Each row comes from the steps of one walk. Every step used is in the known rows, and no mark comes twice. Write the walk behind each row, first mark first.
In the rows, 128 means zero.
Known rows
g/j/v/m/l: [152  83 112 153 131 112 167 141 121 141 168 129 119 125 107  85 134 143
 157 137 128 106 144 143 141 136 114 132 193 122 161 165]
l/g/w/j/v/m: [197 197 109 111 135 114 154 118  96 163  96 119 108 130 144 116 129 138
 136 126 133 129 151 141 131 123 180  95 184 174  76 146]
w/g/j/c: [ 93  55 135 131 136 117 117 107 140  96 128 141 168 127 117 123 158 131
  67 123 126 139 129 108 117 150  86 151 101 146 186 109]
c/u: [ 90 121 138 117 106 134 114 104 146  99 117 125 126 115 122 152 105 119
  82 134 130 128 117 130 118 144 123 146 153 124 100 122]
u/c/j/m/v: [163 159 136 118 124 145  89 137 115 146 128 103 113 130 160 138 103 133
 215 126 108 129 143 128 126  80 125 113  78 135 116 121]
e/j/w/g: [ 74 130 105 105 134 142 118 127 130 108 103 134 194 112 126 169 162 116
 146 128 124 128  99 146 119 132 140 169  91 103 137  83]
m/v: [132 140 140 144 113 141 115 114 135 152  99 151 142 141 155 131 120 146
 117 138 135 121 125 124 133  93 107 131 134 113  99 124]
e/j/v/m/l/g: [193 142 111 151 140 140 146 154 108 156 141 113 107 114 115 160 122 137
 184 125 141 122 156 150 140 136 114 111 167 110 103 161]
v/m/l: [117 107 133 173 114 120 146 127 131 138 149 134 121 138 117 135 128 131
 120 128 141 129 142 139 136 107 134 122 161 105 149 145]
l/m/v: [165 133 139 126 117 150  96 117 137 163 103 127 139 134 165 131 113 151
 114 135 132 121  67 127 134  85 111 163 141 115 109 128]
u/c/j: [107 170 131 126 134 132 103 104 121 111 150  98 104 118 124 156 113 100
 194 130 106 138 150 123 119 110 105 129 116 138 145 118]
e/j/v/m: [158 193 103 135 124 133 140 102 123 147 118 102 133 119 145 165 132 131
 168 143 123 117 128 152 127 130 112 150 174 124  88 147]
j/v/m: [161 135 110 119 114 133 137  99 122 151 132 113 130 122 134 147 125 132
 137 151 129 121 146 155 128 119 129 126 189 125 122 156]
v/m/l/g: [161  86 134 168 130 124 142 142 120 141 144 136 101 132 110 143 111 132
 113 111 147 135 163 143 134 111 131  87 162  98 145 151]
g/w/j/e: [ 67 223 135 116 119 119 148  92 124 129  81 134 161 130 174 116 149 128
  91 149 114 120 104  94 127 111 185 134  87 146  80  91]
g/w/j: [ 87 224 130 113 121 117 133 108 127 134  95 144 130 152 148 112 152 118
 100 129 120 133 100 101 132 117 168 143 122 178  86 106]
m/l/g: [131  94 141 134 129 144 117 160 124 132 146 147 105 132 105 150 121 123
 113 116 141 140 146 122 136 121 115 102 120 110 143 142]
m/l/g/j/c/u: [145  42 147 145 136 118 133 153 149  89 157 132 127 100  84 116  98 139
  69  99 142 130 147 100 127 186  89 113 132 128 126 131]
j/v/m/l: [151 106 112 137 113 137 148 136 119 158 162 121 125 124 112 132 131 139
 157 144 138 121 155 149 140 122 136 122 181 114 141 166]
m/l/g/w/j/e: [103 174 143 132 133 127 153 146 109 138 103 144 135 127 145 113 135 134
 108 128 129 126 129  95 137 118 187  94  79 128  92 107]
w/g: [ 75  83 134 120 122 142 103 115 121 116 111 142 143 136 128 155 155 118
  95 137 131 143 127 139 120 115 119 146 117 125 174 115]
v/m/l/g/j: [162  63 135 184 149  97 158 146 124 124 149 144  91 135 108  98 113 135
 118 104 140 122 155 138 135 126 109  95 173 106 166 148]
j/m/l/g: [153  81 139  96 123 157  98 184 128 139 147 139 106 141 119 149 120 124
 119 116 138 143 133 124 137 119 142  96  74 115 142 144]
c/j/w: [105 162 114  88 141 141 125  84 154 108 150  84 165 110 130 117 107 117
 146 128 111 118 108 127 118 133 140 126 118 107 137  97]
c/u/j/e: [ 76 134 142 140 114 124 130 120 159  98  92  87 148  92 148 100 111 123
 110 161 116 118  95 121 105 151 147 162  97  91 102  94]
w/j/v: [126 191 112  95 119 137 131 115 119 151 119 116 132 125 135 143 148 124
 139 156 117 123 122 119 130 129 125 138 129 143  62 136]
v/m: [128 135 128 154 115 115 134  89 134 133 120 126 126 138 138 149 125 125
  99 133 131 129 138 142 125 105 125 126 169 113 130 136]
c/j: [102 172 137 121 140 138 114  71 147 111 143  85 115 133 137 122 109 115
 127 129 114 127 116 117 118 127 103 127 128 131 141 117]
f/m/l/g/j: [120  34 140 167 142  85 151 140 106 105 159 187 101 143 106  92 122 133
 116 107 134 119 150 135 134 154  96 105 134 131 172 143]

Write each row's walk
[ 93  50 130  99 135 127 105 145 127 102 118 145 136 145 135 107 159 122
 101 126 119 134 103 135 117 123 124 148  85 138 195 116]  w/g/j/m
[117 151 134 126 118 125 108 126 171 123 122  96 153 127 128 117 135 121
 110 139 124 148 107  95 112 151 107 161  76 142 129 111]  u/j/c
[ 97 190 106  99 127 140 124 118 150 116 117 129 184 113 136 168 138 116
 148 132 118 120  93 127 128 132 136 165  98 100  92  93]  e/j/w
[154 176 119  94 134 141 140 170  99 161 128 137 107 132 114 108 145 133
 154 124 135 131 140 114 144 137 171 103 136 174  92 141]  m/l/g/w/j/v
[ 72  60 131 140 140 118 123 117 124  98 115 150 135 138 120 107 159 120
  98 128 123 128 116 133 118 126 100 153 128 132 193 111]  w/g/j
[165 134 111 149 133 132 140 132  98 146 191  79  99 106 104 135 114 121
 252 138 119 126 182 153 134 116 129 110 172 127 157 160]  u/c/j/v/m/l
[116  91 142 139 123 105 134 140  96 122 141 189 107 156 117 109 123 133
 114 110 143 136 151 136 139 139 161 103 138 171 165 137]  f/m/l/g/w
[207  89 112 129 147 111 148 119 114 138 130 124 102 116 126 109 113 139
 134 128 128 113 160 155 124 137 103  99 201 126 136 162]  l/g/j/v/m
[167 164 113 125 139 132 142  67 128 140 153  61 115 117 139 115 104 132
 165 142 117 116 146 150 119 131 118 112 192 129 135 151]  c/j/v/m
[ 76 116 138 136 132 116 145  95 142 103 115 139 157 116 156 107 131 129
  89 148 110 105 111 109 120 121 109 139 104  95 142 105]  g/j/e
[119 105 141 166 108 103 130  90 112 143 109 182 140 150 159 120 119 153
 116 137 133 114 141 144 132 109 107 128 138 130 107 129]  f/m/v
[146 173 136  97 133 149 104 190 121 134 119 143 110 151 134 138 134 125
 149  99 134 142 101 117 142 132 166 128  70 163 126 124]  e/j/m/l/g/w
[ 76  78 137 156 108 108 138 119 114 120 162 174 128 150 115 129 134 129
 120 132 135 127 142 135 136 135 121 131 123 130 156 138]  f/m/l
[164  68 121 112 147 139 135 171 117 136 163 142 102 120  96 100 128 138
 155 125 131 117 149 130 139 148  95 110 150 126 154 158]  m/l/g/j/v
[113 194 129 125 121 136 108  98 158 117 119 117 167 126 136 191 137 125
 100 125 124 140 113  93 125 147  83 161  79 138  86 112]  e/j/c
[115 189 126  95 119 148  96 131 144 126 111 122 136 143 155 177 137 116
 133 129 116 134  86 119 126 123 122 162  63 132  96 119]  e/j/m
[151 138 134 111 133 155 102 185 129 132 133 131 109 140 128 170 129 124
 152 107 135 140 111 119 137 129 126 122  57 118 112 133]  e/j/m/l/g
[115 126 134  98 107 133  97 159 163 106 106  90 117 122 135 101 114 115
 126 136 120 135  79 131 108 154 159 167  89 133 110 115]  c/u/j/m
[198  98 116 152 136 128 144 181 122 162 144  91  92 119 106  88 124 133
 195 135 140 131 151 154 129 141 140 114 162 114 146 160]  u/j/v/m/l/g
[ 95 136 137 134 115 121 117 131 160 101 104  95 116 115 122  98 112 114
 123 139 123 130  92 130 108 159 130 171 133 126 110 109]  c/u/j
[121 177 138 130 136 123 139 160 112 141 116 150 103 149 118 110 140 126
 117 108 137 138 128 102 142 123 169 105 114 164 101 122]  m/l/g/w/j
[151 199 135 104 132 119 123 114 130 134  97 132 141 136 135 139 133 131
  65 107 133 150 133  82 129 142 151 105  93 188  72 110]  l/g/w/j/c
[ 77  76 111  89 124 144 115 126 130 111 118 145 190 114 118 147 155 118
 115 137 130 133 121 150 119 118 156 144 108 100 170  93]  j/w/g
[140  97 137 128 149 117 123 124 132 109 120 147 103 131 123 116 118 122
  96 113 124 126 130 122 122 130  89 115 138 127 143 126]  l/g/j
[166  52 111 150 148 102 171 158 131 120 156 144 141 109 100  93 115 139
 137 102 137 113 147 146 135 132 146  95 164  83 162 129]  v/m/l/g/j/w
